Known rows, with every way that one mark hangs from another
B[S[P] T]: .01 .24 .11 .24 .26 .26 .40 .18 .21 -.14 -.12 -.26 -.07 -.31 .22 -.06 -.09 .40 -.04 -.06 -.02 .06 -.02 -.24 -.44 .39 .08 .02 -.02 -.06 .07 .12 -.07 .29
G[R[A Y]]: .22 .11 .20 .21 .09 .22 .06 .29 -.13 -.26 .37 -.19 .18 -.07 .19 .13 -.06 .26 .06 -.16 .05 .15 .02 -.14 -.23 .22 .29 .17 .12 -.08 .00 .33 .10 .17
N[R[G Y] U X]: .26 -.25 .34 .28 -.04 .42 .01 .53 -.64 -.21 .13 -.22 .23 -.14 -.54 .11 -.52 .32 .09 -.12 .12 .05 .08 .27 .05 .22 .21 .11 .13 -.34 .04 -.30 -.27 .16
W[R[A] T[B[S]]]: .18 -.04 .23 .29 .18 .26 -.13 .37 .22 -.04 .22 -.25 -.28 -.12 .42 -.16 .04 .29 -.04 -.06 .10 .05 -.06 -.10 -.33 .14 .19 .03 .15 .29 .06 .12 -.07 .20
H[R[G W[T[B]] Y]]: .10 -.05 .24 .23 .07 .34 -.12 .40 -.25 .07 .08 -.28 .33 -.36 .08 .15 .04 .38 .17 .00 .02 .13 -.06 .23 -.30 .25 .25 -.32 .02 .28 -.02 -.17 -.12 .20
H[R]: .02 .16 .21 .21 .10 .24 .18 .28 -.26 -.19 -.04 -.17 .26 -.41 .01 .02 -.07 .43 .08 -.02 .08 -.11 -.02 .08 -.29 .26 .24 .01 -.01 -.02 .23 .07 .08 .24
P[S[B] T[W]]: -.05 .11 .10 .05 .14 .34 .36 .36 .25 .01 .06 -.12 -.24 -.15 .08 .11 -.45 .38 -.05 .04 .09 .03 .02 .01 -.33 .20 .08 -.08 .03 .22 -.19 .28 -.20 .23
X[N[R U]]: .10 .15 .35 .33 .00 .31 -.01 .38 -.02 -.25 .03 -.16 -.11 -.13 -.46 .03 -.43 .30 .10 -.11 .04 -.11 .05 .17 -.28 .26 .20 .11 .07 -.47 .20 -.01 -.03 .25
X[N[R[A G W Y] U]]: .16 .02 .34 .30 -.05 .33 -.18 .47 .08 -.15 .18 -.23 -.12 -.12 -.50 .22 -.28 .25 .22 -.15 .02 .12 .09 .27 -.27 .21 .18 -.13 .09 -.25 .03 -.23 -.05 .19
E[R]: -.03 .20 .41 .28 .10 .26 .10 .20 -.22 -.31 -.02 -.16 .15 -.24 -.14 .06 -.32 .37 .08 -.08 .07 -.09 .03 -.02 -.26 .29 .20 .12 .01 .01 .01 -.03 -.04 .31
S[P]: .04 .09 .29 .25 .23 .25 .38 .26 -.22 -.17 -.08 -.17 .04 -.40 .17 .05 -.18 .42 -.03 -.13 -.07 -.05 .06 -.25 -.25 .37 .12 .11 .03 -.13 .14 .18 -.12 .25
X[N[R[A G] U]]: .10 .09 .34 .30 -.05 .33 -.10 .43 .06 -.22 .11 -.19 -.13 -.14 -.50 .14 -.30 .29 .15 -.13 .04 .00 .08 .19 -.25 .22 .18 -.01 .08 -.37 .12 -.18 .03 .24
V[R[G W]]: .07 .09 .26 .36 .15 .27 -.02 .25 -.22 -.17 .06 -.22 .33 -.24 .08 .16 -.17 .41 .05 -.08 .08 .20 -.01 .14 -.41 .37 .19 -.11 .00 .34 -.11 -.02 -.24 .33
X[N[R[A G W] U]]: .10 .05 .35 .30 -.04 .33 -.12 .45 .13 -.19 .13 -.21 -.11 -.17 -.52 .18 -.30 .29 .17 -.14 .04 .05 .10 .22 -.32 .24 .17 -.06 .06 -.29 .04 -.27 -.04 .24
X[N]: .02 .19 .28 .27 .06 .26 .01 .27 .10 -.12 -.01 -.14 .01 -.22 -.13 .10 -.30 .31 .09 -.07 .02 -.15 .03 .06 -.33 .31 .20 -.01 .02 -.33 .19 .30 .04 .31
Y[R[A G N[X] W[T]]]: .21 -.34 .18 .14 -.05 .27 .01 .36 .21 -.01 .19 -.21 .21 -.15 -.20 .13 -.09 .24 .02 -.15 .00 .13 .08 .04 -.18 .17 .25 -.12 .04 .37 -.11 -.34 -.24 .22
E[R[A W Y]]: .08 .09 .39 .19 .05 .23 -.08 .31 -.04 -.22 .22 -.25 .09 -.21 -.15 .22 -.19 .28 .21 -.14 .05 .18 .08 .06 -.26 .20 .17 -.04 .04 .22 -.11 -.15 -.07 .18
N[R[A G W[T] Y] X]: .31 -.30 .33 .16 .00 .37 -.14 .58 -.34 -.13 .21 -.28 .41 -.24 -.24 .20 -.22 .23 .08 -.18 .08 .08 .11 .17 -.03 .14 .23 .07 .14 .11 -.10 -.28 -.23 .23
T[B W[R[G N Y]]]: .08 -.25 .20 .13 .22 .31 -.03 .28 .01 .09 .05 -.16 -.18 -.20 .00 .15 -.22 .41 .07 .09 -.11 .49 -.06 .17 -.43 .26 .24 -.46 .05 -.06 -.07 -.08 -.05 .10
U[N[R[G]]]: .07 .08 .29 .26 .06 .33 .21 .37 -.14 -.14 .01 -.18 -.08 -.15 -.32 .07 -.09 .42 -.05 -.05 .09 .01 .02 .13 -.32 .21 .26 .32 .07 -.10 .05 .02 -.10 .36
V[R[A G W[T]]]: .18 .07 .23 .30 .07 .27 -.15 .32 -.09 -.16 .18 -.25 .29 -.25 .20 .11 -.03 .33 .07 -.14 .09 .26 .01 .08 -.34 .27 .17 -.10 .03 .47 -.15 -.08 -.24 .30
R[A Y]: .24 .05 .24 .13 .06 .22 -.02 .34 .03 -.09 .33 -.22 -.07 -.21 .11 .18 -.04 .26 .15 -.15 .06 .23 .07 .04 -.13 .14 .16 -.12 .12 .00 .09 .26 .00 .12
E[R[A W[T[B]]]]: .04 .11 .40 .19 .06 .29 -.10 .31 .02 -.19 .14 -.24 .15 -.26 -.01 .06 -.18 .31 .11 -.11 .06 .07 .05 -.04 -.33 .24 .16 .02 .02 .24 -.12 -.20 -.12 .27
B[T]: .06 .26 .15 .29 .22 .31 .18 .18 .12 -.05 -.04 -.15 .01 -.29 .12 -.03 -.15 .32 .00 -.06 .04 -.08 .03 -.17 -.30 .35 .17 -.05 -.01 -.22 .09 .21 -.18 .29
N[R[A G W Y] U X]: .29 -.31 .33 .19 -.07 .39 -.07 .60 -.38 -.18 .28 -.27 .20 -.19 -.57 .20 -.41 .28 .16 -.18 .15 .20 .15 .28 -.02 .18 .15 .05 .13 -.18 -.08 -.49 -.27 .11
S[B P[T[W[R]]]]: .02 .00 .16 .20 .31 .35 .35 .31 -.01 -.15 -.12 -.07 -.42 -.24 .27 .10 -.30 .37 -.05 -.09 -.21 -.10 .06 -.28 -.24 .36 .08 .00 .01 .18 -.17 .06 -.18 .22
P[S T[B W[R[N Y]]]]: .00 -.02 .07 .11 .21 .33 .22 .40 .23 .14 .11 -.17 -.16 -.04 .02 .14 -.33 .38 -.04 .10 .07 .16 .00 .07 -.46 .14 .17 -.24 .07 .23 .00 .34 -.28 .14
P[S T[B W[R[Y]]]]: .00 .07 .08 .13 .23 .34 .20 .40 .24 .12 .11 -.20 -.18 -.05 .07 .15 -.34 .41 -.07 .09 .07 .13 .01 .06 -.44 .16 .14 -.24 .08 .24 .02 .40 -.25 .16
W[R[G N[U X]] T]: .19 -.38 .21 .41 .04 .32 -.05 .43 -.22 -.01 .12 -.10 -.04 -.19 .01 -.09 -.16 .20 .01 -.12 .19 -.05 -.06 .00 -.11 .11 .26 .03 .14 .08 -.11 -.17 -.37 .22
R[N]: .04 -.14 .25 .19 .10 .22 .25 .24 -.11 -.10 .04 -.07 .11 -.34 -.05 .04 -.18 .28 .05 -.06 .09 .05 -.03 .01 -.33 .25 .23 .04 .03 -.15 .10 .09 -.16 .25
S[B[T] P]: .01 .11 .18 .20 .32 .32 .34 .22 .06 -.10 -.16 -.12 -.24 -.28 .34 -.02 -.22 .37 .01 -.11 -.23 -.10 .05 -.39 -.21 .47 .06 .06 -.05 -.04 -.07 .03 -.18 .20
R[G N[U] W[T[B]] Y]: .19 -.44 .27 .26 -.01 .39 -.17 .44 -.13 .29 .27 -.23 .10 -.22 -.11 .18 -.13 .20 .19 -.04 .05 .46 -.08 .26 -.31 .24 .20 -.45 .08 .14 -.29 -.41 -.49 .13

Rows
.12 -.14 .23 .22 .07 .20 .21 .23 .22 -.09 .09 -.16 .03 -.14 -.22 .07 -.18 .30 -.01 -.09 -.02 .06 .04 .04 -.35 .26 .26 -.05 .02 .25 .03 -.14 -.20 .22 -> Y[R[N W]]
.20 -.13 .23 .13 -.02 .34 .08 .49 -.18 -.10 .12 -.24 .14 -.13 -.39 .18 -.16 .36 .03 -.11 .10 .11 .10 .18 -.20 .16 .23 .29 .07 -.04 -.01 -.05 -.19 .27 -> U[N[R[A G W Y] X]]
.20 -.09 .21 .13 -.02 .33 .09 .47 -.25 -.13 .11 -.22 .12 -.11 -.36 .14 -.16 .37 .01 -.10 .09 .06 .08 .15 -.13 .14 .25 .34 .09 -.12 .08 .04 -.12 .26 -> U[N[R[A G Y] X]]
.13 -.23 .21 .17 .02 .22 .07 .30 .34 -.05 .21 -.21 -.01 -.14 -.28 .22 -.01 .29 .05 -.13 -.04 .22 .09 .07 -.31 .20 .24 -.23 .03 .37 -.09 -.36 -.13 .20 -> Y[R[A G N W]]
.23 -.03 .41 .33 .05 .34 .07 .46 -.26 -.20 .22 -.24 -.13 -.16 -.43 .05 -.38 .29 .11 -.13 .13 .17 .05 .26 -.23 .23 .18 .08 .15 -.16 .00 -.29 -.24 .13 -> N[R[W Y] U]
.22 -.40 .18 .30 .06 .24 -.06 .43 -.11 -.07 .28 -.14 -.17 -.11 -.19 .20 -.09 .22 .18 -.15 .12 .18 .04 .10 -.12 .08 .23 -.14 .13 .02 -.04 -.15 -.20 .04 -> W[R[A G N[U X] Y]]
.17 -.05 .19 .26 .10 .22 .15 .25 -.29 -.21 .25 -.11 .28 -.08 .08 .10 -.13 .22 .06 -.11 .03 .13 -.06 -.08 -.30 .26 .34 .18 .09 -.12 .00 .28 -.04 .18 -> G[R[N Y]]
.06 -.11 .36 .21 -.01 .25 -.11 .30 -.15 -.21 .17 -.18 .15 -.19 -.28 .30 -.09 .25 .25 -.12 .01 .25 .03 .09 -.19 .14 .23 -.18 .04 .18 -.14 -.28 -.07 .17 -> E[R[A G N Y]]
.07 -.03 .37 .28 .00 .26 .04 .26 -.32 -.24 .10 -.14 .10 -.16 -.31 .09 -.35 .26 .21 -.09 .05 .13 -.01 .11 -.20 .20 .22 .01 .04 -.04 -.02 -.16 -.18 .14 -> E[R[N[U] Y]]
.15 -.05 .18 .19 .02 .23 .19 .29 -.10 -.29 .32 -.10 .15 -.15 -.02 .03 -.13 .25 .06 -.15 .11 .14 .00 -.14 -.31 .23 .26 .26 .07 -.21 .00 .05 .02 .16 -> G[R[A N[U]]]
.17 -.11 .23 .13 -.03 .35 .09 .49 -.15 -.10 .08 -.22 .18 -.20 -.33 .06 -.15 .36 -.03 -.11 .13 .02 .08 .12 -.22 .16 .23 .39 .07 -.02 -.02 -.11 -.21 .34 -> U[N[R[A G W[T]] X]]
-.05 .11 .16 .04 .15 .25 .34 .26 .30 .01 .05 -.15 -.14 -.19 .11 -.04 -.36 .41 .04 .02 .08 .13 -.01 -.05 -.31 .28 .09 .03 .00 .02 -.10 .20 -.11 .14 -> P[S[B[T[W]]]]
.26 -.08 .21 .11 -.02 .32 .08 .50 -.18 -.11 .14 -.23 .16 -.15 -.27 .03 -.18 .31 -.01 -.13 .12 .04 .08 .13 -.17 .12 .23 .44 .09 -.03 .05 .06 -.23 .26 -> U[N[R[A W[T] Y] X]]
-.02 .16 .10 .09 .12 .32 .38 .36 .17 .00 .07 -.16 -.05 -.22 -.03 .13 -.40 .39 -.08 .04 .16 .06 .04 .05 -.38 .15 .12 -.09 .05 .13 -.04 .37 -.22 .26 -> P[S T[W]]
.13 -.09 .28 .43 .21 .25 -.03 .33 -.10 -.07 .17 -.17 -.24 -.10 .03 .19 -.05 .30 .09 -.09 .09 .06 -.01 .06 -.21 .18 .26 -.18 .14 .14 -.03 .10 -.10 .17 -> W[R[G Y]]
.10 -.37 .25 .10 .02 .31 -.14 .42 .23 .17 .25 -.21 .16 -.38 .02 .20 .11 .23 .13 -.09 .05 .37 .00 .07 -.41 .21 .17 -.33 .04 .31 -.26 -.42 -.29 .23 -> R[A G N W[T[B]]]
.20 -.08 .41 .23 .10 .30 -.07 .47 -.08 -.17 .25 -.28 .04 -.20 -.27 .29 -.04 .27 .13 -.16 .04 .25 .09 .21 -.26 .17 .22 -.10 .14 .17 -.10 -.30 -.07 .21 -> N[R[A G W Y]]
.02 .05 .13 .18 .33 .30 .33 .22 .11 -.12 -.17 -.09 -.37 -.28 .29 -.01 -.26 .38 .01 -.09 -.25 .05 .04 -.35 -.25 .42 .06 -.03 -.04 -.02 -.16 -.05 -.13 .15 -> S[B[T[W[R]]] P]
.21 -.14 .33 .23 -.01 .38 .18 .47 -.54 -.31 .04 -.17 .21 -.21 -.50 -.07 -.61 .35 .00 -.13 .18 -.12 .10 .14 -.03 .25 .19 .38 .10 -.48 .16 -.19 -.23 .20 -> N[R U X]
.15 -.05 .21 .15 .03 .31 -.18 .44 -.09 .04 .19 -.30 .28 -.35 .10 .19 .15 .35 .20 -.05 .02 .22 -.01 .19 -.28 .18 .21 -.34 .03 .33 -.02 -.22 -.04 .16 -> H[R[A G W[T[B]] Y]]
.14 .01 .24 .22 .02 .24 .07 .26 .27 -.13 .18 -.23 -.07 -.08 -.14 .17 -.04 .36 -.01 -.12 -.03 .11 .09 -.01 -.17 .21 .23 -.16 .07 .25 .03 -.13 .00 .24 -> Y[R[A G]]
.04 -.18 .35 .24 .00 .29 -.04 .29 -.44 -.18 .03 -.16 .39 -.19 -.32 .25 -.30 .28 .20 -.08 .02 .09 .01 .12 -.14 .22 .27 -.08 .01 .06 -.12 -.22 -.19 .22 -> E[R[G N[X] Y]]
.10 -.18 .23 .27 .04 .25 .17 .22 .11 -.08 .06 -.15 .02 -.09 -.24 .13 -.12 .33 -.01 -.07 -.05 .07 .02 .05 -.24 .24 .29 -.16 .04 .20 .01 -.18 -.13 .25 -> Y[R[G N]]
.16 -.18 .15 .14 .00 .25 .17 .36 -.15 -.24 .32 -.14 .35 -.19 -.10 .07 -.23 .24 .07 -.17 .14 .14 .04 -.10 -.33 .26 .24 .28 .04 -.18 -.10 -.07 -.10 .15 -> G[R[A N[U X] W]]
.15 .08 .35 .33 -.01 .32 -.08 .43 -.02 -.17 .11 -.21 -.08 -.11 -.48 .11 -.41 .26 .17 -.12 .03 .02 .06 .25 -.30 .25 .19 .00 .09 -.34 .11 -.07 -.10 .19 -> X[N[R[W Y] U]]
.13 -.05 .25 .36 .25 .28 .01 .34 .04 -.02 .06 -.23 -.23 -.14 .44 -.20 -.05 .34 -.09 -.04 .04 -.04 -.10 -.15 -.35 .22 .21 .08 .13 .24 .07 .16 -.18 .24 -> W[R T[B[S[P]]]]
.02 -.05 .36 .17 -.01 .23 .05 .31 .00 -.25 .16 -.16 .08 -.29 -.36 .11 -.26 .27 .21 -.14 .11 .18 .07 .07 -.34 .21 .15 .04 -.01 .08 -.12 -.41 -.16 .17 -> E[R[A N[U] W]]
.11 -.11 .17 .21 .08 .24 .24 .26 -.34 -.26 .14 -.08 .46 -.16 .03 .03 -.25 .27 -.02 -.10 .09 -.05 -.03 -.16 -.28 .30 .33 .34 .04 -.25 .02 .21 -.05 .25 -> G[R[N[X]]]
.04 -.06 .18 .04 .25 .25 .18 .27 .24 -.08 .02 -.25 -.33 -.26 .17 .03 -.18 .51 -.03 .05 -.12 .50 -.03 -.01 -.54 .28 .11 -.22 .03 .03 .01 -.04 .16 .12 -> T[B[S[P]] W[R[A]]]
.31 -.41 .18 .32 .04 .27 -.22 .47 -.11 .01 .27 -.15 -.03 -.15 .15 .06 .04 .12 .10 -.17 .11 .10 -.02 .00 -.04 .00 .28 -.09 .18 .28 -.11 -.05 -.28 .13 -> W[R[A G N[X] Y] T]
.14 .03 .35 .31 -.06 .34 -.16 .48 .12 -.15 .14 -.21 -.08 -.18 -.44 .11 -.28 .26 .15 -.15 .06 .03 .08 .20 -.29 .21 .17 -.03 .09 -.23 .01 -.28 -.08 .26 -> X[N[R[A G W[T]] U]]
.01 .05 .17 .15 .27 .36 .39 .30 -.04 -.13 -.13 -.09 -.32 -.28 .27 .11 -.34 .37 -.04 -.08 -.22 -.08 .06 -.27 -.24 .39 .06 -.01 -.01 .12 -.17 .07 -.18 .25 -> S[B P[T[W]]]
.11 -.27 .21 .33 .14 .23 .16 .34 -.18 -.15 .09 -.07 -.12 -.18 -.16 -.03 -.28 .27 .05 -.10 .18 -.07 .00 .02 -.22 .18 .23 .14 .09 -.14 .10 .01 -.22 .13 -> W[R[N[U X]]]
.11 -.29 .20 .16 -.01 .28 .25 .32 -.31 -.10 .05 -.07 .22 -.34 -.27 -.02 -.44 .28 .07 -.08 .17 .01 .01 .06 -.17 .26 .18 .14 .02 -.39 .10 -.05 -.28 .17 -> R[N[U X]]
.18 -.21 .18 .20 .08 .24 .12 .32 -.33 -.15 .25 -.14 .48 -.13 .01 .14 -.24 .21 .07 -.12 .06 .12 -.02 -.04 -.31 .29 .32 .19 .06 -.08 -.09 .16 -.15 .17 -> G[R[N[X] W Y]]
.00 -.05 .37 .16 .04 .21 .05 .28 .02 -.26 .12 -.17 .18 -.31 -.26 .16 -.17 .27 .18 -.14 .07 .12 .07 .02 -.37 .20 .18 .04 -.02 .19 -.11 -.30 -.10 .22 -> E[R[A N W]]
